Each row was made from one path, in order. Every step used is in the known rows, and no mark comes twice. Write each row's path.
(in the rows, 128 means zero)
Known rows
w m r s d: [145 128 159 156 132 116 161 145 113 136 139  92  84  73 162 177 138 140
 118 178 133 104  87  94 140 121 126  67 142 113  92 101 143  53 110 163
  85 158 122  54 104 158 101 211  83  85 119 163 168 186 158 114 102 182
 143  92 104  94 120 172  66 176 116  64 135 159  95 141]
d s p: [133 155 170 157 113 118 161 113 164 117 114 151 124 143 100 117 147 129
 110 170 138 125 108 109 151 151  92  57 118 133  98 141 136  76 124 131
  77 149 123  77  71 189 118 139  82  93 161 147  95 177 126 121 133 157
 134 124 108 150 113 144  89 150 103  77 148 188  95 139]
w m p s: [147 116 155 169 135 150 122 118 119 143 110  83 103 122 170 140 116 106
 124 201 159 101  59  83 184 164 133  45 148 117 121 108 145  87  86 141
  87 144 146  90 131 180  86 103  84  99 147 112 135 167 128 110 144 144
 130 123  98  76 119 127 112 154 125  63 104 155 111 146]
w m p s r: [138  95 137 161 137 151 134 143 121 150 139  93  86 107 153 151 133 114
 122 182 150  91  53  94 179 154 109  48 168 118 143 119 144  94  88 134
 101 135 151  99 128 179  98 133  79  99 125 118 152 155 143 124 127 178
 120 125 100  79 123 143 120 152 119  89 112 158 118 144]
s w m: [121 142 179 154 114 123 144 109 157 144 158 116  99 124 162 148 147 147
 147 179 158 115  90  66 147 171 116  72 141 109  98 138 134  72  85 140
 100 170 113  71  82 164 115 153  59 108 141 132 135 150 107 121 105 174
 152 127 124  97 167 140 121 175  96  60 123 185 111 135]
w m r s p: [153 143 141 146  98 102 158 142  86 136 129 119  82  87 134 164 123 136
 116 176 144 104  69  95 153 135 117  53 145 118 115 131 126  52 110 148
  73 147 111  60 102 203 100 177  86  81 132 149 158 193 147  98 127 171
 131  88  94  96 108 171  76 181 104  75 129 187  75 135]
d s r: [111 140 155 132 138 129 152 143 170 113 138 139 119 124 101 138 166 137
 124 149 125 133 111  95 141 144  80  51 145 130 103 121 135  98 129 134
  94 149 142  70  67 157 140 160  77  84 141 167 110 146 113 147 112 199
 122 142 114 126 127 139 106 138 110  88 167 170 104 128]
s p m d: [146 140 179 145 122 154 144 125  98 129 120  88  79 103 126 160 123 132
 131 185 167  99 119  91 179 128 115  87 163 120  84  95 138  95 134 138
  77 167 147  74  97 199  89 116  88 133 158 116 102 185 139 126 154 146
 132 125 141 144 121 164  67 149 122  76 116 173 110 138]
m r s: [146 162 146 122 123 114 157 151  83  96 138 118  88  81 131 163 137 128
 126 151 141 131 107  84 134 122 109  57 132 130  87  85 137  66 119 174
  58 128 134  58  89 152 140 178  85  89 145 161 148 169 120 118 140 190
 158 120 107 105 123 152  73 156 109  57 136 173  82 126]
d m r s: [134 168 123 118 122 115 154 146  79 108 143 114 118  95 123 140 111 124
 133 155 122 128 104  84 149 129 116  56 104 102  74  81 131  84 138 154
  64 137 135  55 119 146 126 148  87  82 135 174 128 162 131 117 128 172
 152 114 102  61 120 135  53 142 101  67 141 141  99 118]
d m w: [103 173 142 134 130 150 144 104 115 127 140 109 133 126 131 126 108 117
 144 147 151 122 118  69 160 153 129  92 115 116  92 106 151  89 110 134
  94 167 137  64  95 163 138  88  94 114 157 148  95 146 103 124 130 138
 159 147 118  94 150 107  77 163 123  88 124 153 135  98]
p s w m: [128 124 171 168 124 126 125 112 142 155 153  92 114 117 172 136 160 145
 132 191 155 126  71  80 166 192  88  55 127 128 103 119 150  78  84 134
 101 159 126  90 105 169  93 150  61 109 142 116 124 165 115 123 115 177
 144 137 110  95 149 114 113 156  94  66 125 157 114 141]
w m d s: [147 128 172 147 143 121 129 139 162 126 105  87 116 132 142 151 125 139
 133 187 136 120  81  94 161 142 120  74 134 113  83  97 143  86 135 137
 110 171 125  52  70 159  90 123  78  85 152 138 121 171 117 106 133 171
 119 123 133 104 136 142  71 158 103  78 133 143 113 153]
d s w m r: [132 142 146 137 106  96 134 119 139 147 161 115 104 100 133 134 145 146
 133 152 158 133  78 101 136 178 116  75 135  96 105 130 139  79 117 127
 104 154 137  82  85 152  89 160  60  73 116 142 119 170  86 150 112 198
 126 145 113  89 137 147  77 155  91 101 152 150  96 133]
r s d m: [118 160 170 157 148 130 177 121 139 127 143 111 135 108 138 135 128 126
 120 179 105 109 131 101 157 130 108  74  73 116  64  92 134  68 134 153
  72 164 123  62 108 149 118 174  98 107 147 181 108 172 169 104 106 136
 174 103 113 103 125 138  57 154 113  64 135 142 124 125]
d m: [108 161 166 133 139 144 148 121 137 121 136 123 149 142 144 120 120 121
 144 169 134 124 123  60 158 133 120  43 119 102  66 106 126 102 116 142
  82 159 138  49 109 152 136 113  82  96 151 144 104 131 139 119 126 148
 156 127 108  87 132 131  96 134 111  61 133 172 131 110]
w m: [128 138 178 152 133 127 138 130 149 135 122 112 113 131 164 147 136 146
 142 200 154 113  96  51 151 140 127  38 152 112  83 128 129  83  79 154
 101 169 113  35 105 170 134 135  71  83 150 132 148 145 127 102 122 166
 140 117 109  86 143 140 130 165 113  39 129 194 117 127]
p s d m: [117 129 173 174 164 153 160 110 147 144 137  88 146 128 158 116 144 128
 127 194 116 115 129  94 172 152 101  48  98 118  71  82 149 100 128 127
  83 166 147  73 133 162  97 151  94 107 143 139  80 159 169 132 118 146
 155 130 104 112 112 125  73 141 120  77 137 145 143 127]
r m d s w: [145 147 167 141 112 115 151 103 149 123 150  89  89 126 115 141 119 127
 146 156 134 113 124 135 153 139 100 125  94 129  78  93 163  64 156 131
 108 163 124  94  58 158  62 155  72 125 156 168  86 162  88 126 112 174
 158 139 152 139 149 156  50 152  68  99 132 120  80 164]
r m p s d: [152 110 168 198 136 164 158  98 122 139 122  67  80 116 161 143 100  96
 131 193 139  73 120 132 173 127 132  87 131 135 105  85 158  69 116 145
  83 141 145 103 132 184  62 162 101 134 150 146 118 162 144 129 124 136
 169 122 113 130 104 157  72 154 117  78  97 136  96 158]
s d m w: [ 96 162 161 155 146 157 169  95 142 133 153  94 126 119 139 133 122 131
 135 156 141 114 140  83 154 142 128 108 124 120  93  96 159  88 114 132
 100 176 147  74  89 161 116 136  96 122 141 149  84 162 129 142 107 133
 168 139 122 122 142 127  62 167 135 106 124 141 140 114]

Write each row's path
[121 165 141 121 126 138 149 134  94 121 137 116 121 111 136 128 117 118
 143 155 143 125 121  65 152 120 137  43 145  84  71  86 128 111 124 143
  79 147 156  46 120 146 131 124  87  82 132 142 105 138 119 142 134 174
 140 142 104  67 125 150  73 133 116  75 141 169 118 107]
d m r
[106 152 135 134 109 146 164 129 102 126 157 104  77 104 132 157 117 127
 148 141 160  96 126  95 150 123 105 107 154 139 119 120 157  73 105 146
 112 160 138  67  84 190 133 157  95 124 144 170 130 136  94 134  99 180
 148 140 124 117 149 155  93 182 107 108 122 164  84 128]
s r m w
[113 161 152 155 104 152 138 112  92 135 143 105  87 100 126 145 115 137
 128 167 186 111 115  92 176 167 111 104 153 126 112 125 147  76 108 131
  85 162 143  90 104 210 114 109  93 137 160 124  95 180 109 130 141 128
 137 132 129 137 129 122  81 172 130 109 119 176 112 111]
s p m w
[148 131 151 172 108 143 146  93  97 142 154  88  84 125 145 131 102  92
 138 165 161  89  98 134 175 162 110  96 108 129 124  99 156  61 108 140
  85 134 142 124 125 179  68 137  82 149 153 141 106 150  92 122 120 148
 176 144 124 117 137 142  85 155  94  84  88 128  86 162]
r m p s w
[120 154 165 142 142 145 166 116 119 130 145 103 116 109 133 143 131 130
 138 157 129 110 143  77 150 107 135  57 149  95  75  85 134 100 126 136
  90 157 162  55 119 149 114 172  97  89 119 149 104 157 153 154 109 172
 149 130 108  99 119 173  58 139 126  91 146 158 118 114]
s d m r
[127 129 155 161 150 147 160 120 104 137 152  80 125 100 141 123 147 123
 130 167 125 118 126  92 161 141 114  38 126 103  77  70 142 105 131 135
  79 152 167  72 146 155  89 168  94  91 116 135  90 162 160 149 124 165
 140 145 102  97 107 145  54 131 120 102 137 136 130 120]
p s d m r
[148 151 168 145 136 123 177 135 110 101 150 108  79  77 136 173 147 136
 113 159 126 118 127  97 129 113 111  65 134 128  92  82 148  61 120 166
  64 142 140  69  84 148 122 216  87  93 128 164 145 187 147 131 115 179
 161 111 109 130 118 177  62 167 123  72 141 163 100 143]
m r s d
[121 141 141 137 119 130 156 145 147 129 136 116 111 127 114 140 132 124
 144 163 124 104 116 125 149 135  91  75 126 128  87 119 132  78 132 139
 105 150 132  60  89 177 108 180  85  97 136 195 107 145 118 134 102 194
 139 122 122 115 117 162  92 150  83  96 155 161  80 146]
d s r m
[129 148 134 142  98 117 132 135  92 136 127 112  93  99 103 131 123 128
 122 176 159 123 108 122 168 162 113  68 147  97  94 114 128  94 142 128
  83 139 165  84 118 189  82 143  84  86 134 139  90 187 111 155 155 167
 111 126 114 113  83 150  52 135 112 103 154 162  93 128]
d s p m r
[137 124 197 184 163 156 165 117 159 125 128  91 115 116 154 143 170 138
 118 184 129 121 135  94 159 145  90  46 126 141  83  82 160  81 103 151
  73 162 142  78 105 165 115 173  90 109 152 134 111 172 162 133 120 162
 151 131 111 153 118 136  95 154 136  64 130 164 126 139]
p s d
[109 153 185 157 151 147 170 104 158 132 135 108 137 130 147 123 137 131
 133 179 122 104 147  81 152 130 124  60 119 103  65  99 131  96 123 133
  91 172 143  55 111 153 116 156  95 106 142 156  96 155 164 133 106 143
 158 122 116 115 127 146  69 143 125  72 137 170 139 120]
s d m
[146 143 144 153 106 115 146 104 124 136 156 106  87 107 145 153 116 107
 122 169 155 102  58 109 164 164 121 101 115 115 130 129 137  49 101 152
  80 140 112 112  88 159  92 146  65 123 143 151 148 175 102  97 114 154
 167 109 111  89 151 138  96 174  92  68 102 151  94 151]
r s w m p
[120 123 131 148 145 163 143 130 108 134 143 103 122 122 126 120 128  94
 122 155 125  99  83 101 188 147 101  45 133 108 120  88 135 117 122 128
  78 131 167 102 141 166 109 108  89 110 128 133  99 140 140 142 137 153
 131 145  96  78 123 135  91 124 120 107 119 135 132 132]
d m p s r
[142 130 183 140 142 142 137 131 138 126 114  81  93 114 160 171 128 142
 145 189 149 108  94  63 161 120 130  63 163 118  76  94 137  91 103 151
 107 173 125  42  82 172 107 123  81  97 157 125 140 158 138 104 133 172
 132 117 135 107 153 156  93 169 114  58 116 165 119 143]
w m d
[105 149 123 142 116 129 151 135 132 126 150 109  99 113 110 142 111 128
 145 141 144 108 116 134 150 155  90 119 126 141 114 120 163  68 124 130
 113 155 132  80  80 184 108 154  90 111 147 187 102 154  85 138 105 183
 138 141 125 119 136 134  72 172  93 126 139 133  77 134]
d s r m w
[131 156 132 125 107 112 131 133  57 122 185  96  73  53 131 157 130 126
 132 150 167 132 107 108 151 172 103  90 123 101  89  88 138  65 125 155
  67 136 152  91 114 147 101 187  63 120 127 157 126 184  95 140 134 188
 151 121 130  93 130 141  54 147  94  87 128 139  86 122]
p m r s w
[140 138 163 135 143 138 120 134 130 118 120  78 103 111 120 144 122 125
 140 181 151 131 115 106 174 153 106  93 127 103  64  68 140 105 154 135
  85 161 154  67  99 156  81 116  79 104 151 137  94 176 105 132 162 164
 126 135 152 120 121 126  46 141 110  89 139 124 116 135]
p m d s
[130 144 147 138 103 133 143 134  64 135 135 111  73  89 120 147 121 127
 129 173 176 108 120  90 162 142 121  52 181  92  93 109 128 100 118 133
  70 144 166  68 128 194 101 145  85 108 137 125 116 173 129 148 146 168
 128 124 109 113  97 171  75 144 119  87 131 191  98 121]
s p m r
[115 163 152 145 110 145 153 112 110 119 128  95  93 114 152 148  95 120
 154 160 165 102 127  92 153 135 132 112 132 140  94 105 162  53  97 152
  96 169 123  58  85 188 124 131  96 127 170 161 115 144  89 112 120 145
 173 132 130 117 144 135  92 184 111  78 102 160  86 131]
r m w
[125 119 159 150 133 152 150 147 107 130 148  95 102 110 149 144 139 124
 147 176 131  94 115 115 159 138  79  47 136 140  91 103 147  87 109 150
  97 146 143  67 120 186 107 178  85 112 140 156 123 139 136 128 113 195
 145 125 112 109 122 151 106 152  96  83 133 161  87 147]
p s r m
[154 147 176 162 108 123 164 121 137 117 107  98  90 136 104 136 103 113
 134 175 140  88 119 138 163 123 106  99 113 139  86 109 151  68 159 131
  97 168 117  75  69 207  58 141 101 113 164 163  91 171 131 115 126 149
 137 116 140 149 111 176  49 159  82  91 126 145  69 166]
r m d s p
[137 157 188 164 149 133 175 124 150 107 136 110 104 102 142 166 152 133
 115 177 115 112 131  99 137 123 103  70 106 138  78  90 145  52 114 173
  70 157 114  65  76 153 124 205  90 110 156 169 135 181 154 107 108 160
 170  96 119 149 128 153  80 169 122  51 134 167 112 137]
r s d
[153 149 178 139 140 133 145 131 161 101 114 108 115 136 110 148 137 128
 128 158 133 131 115  99 154 127  99  78 130 125  75  79 151  92 141 139
  86 158 134  63  54 149 111 123  82  97 161 145 107 160 113 129 146 168
 135 137 135 138 139 144  65 143 113  74 142 144 109 146]
m d s
[152 113 162 146 137 156 150 149 102 117 144  64  83  95 144 161 131 125
 149 170 131  93 114 111 166 117  83  69 145 148  90  68 159  94 139 142
  94 157 142  66 102 184  82 165  90 129 145 153 125 150 140 135 122 200
 131 134 138 128 135 169  68 157  94  93 123 132  83 162]
p s r m d
[134 148 165 147 109 106 150 123 144 139 162 123 105 103 156 155 147 136
 126 183 141 125  68  91 148 176  94  81  92 125 103 125 140  44  90 157
  81 158  93  76  85 154 113 177  60 106 144 156 151 176 116  93 108 175
 164 104 116  91 162 125 104 177  85  51 127 165 101 147]
r s w m
[152 147 164 147 125 132 144 141  82 116 126  91  80  80 118 166 116 122
 118 187 152 104 101 115 174 135  95  98 120 127  90  84 139  70 156 148
  57 157 123  80  96 202  84 150  92 135 159 142 120 200 148 101 153 145
 142  99 137 139 112 150  47 161 106  78 119 160  96 146]
r s p m d
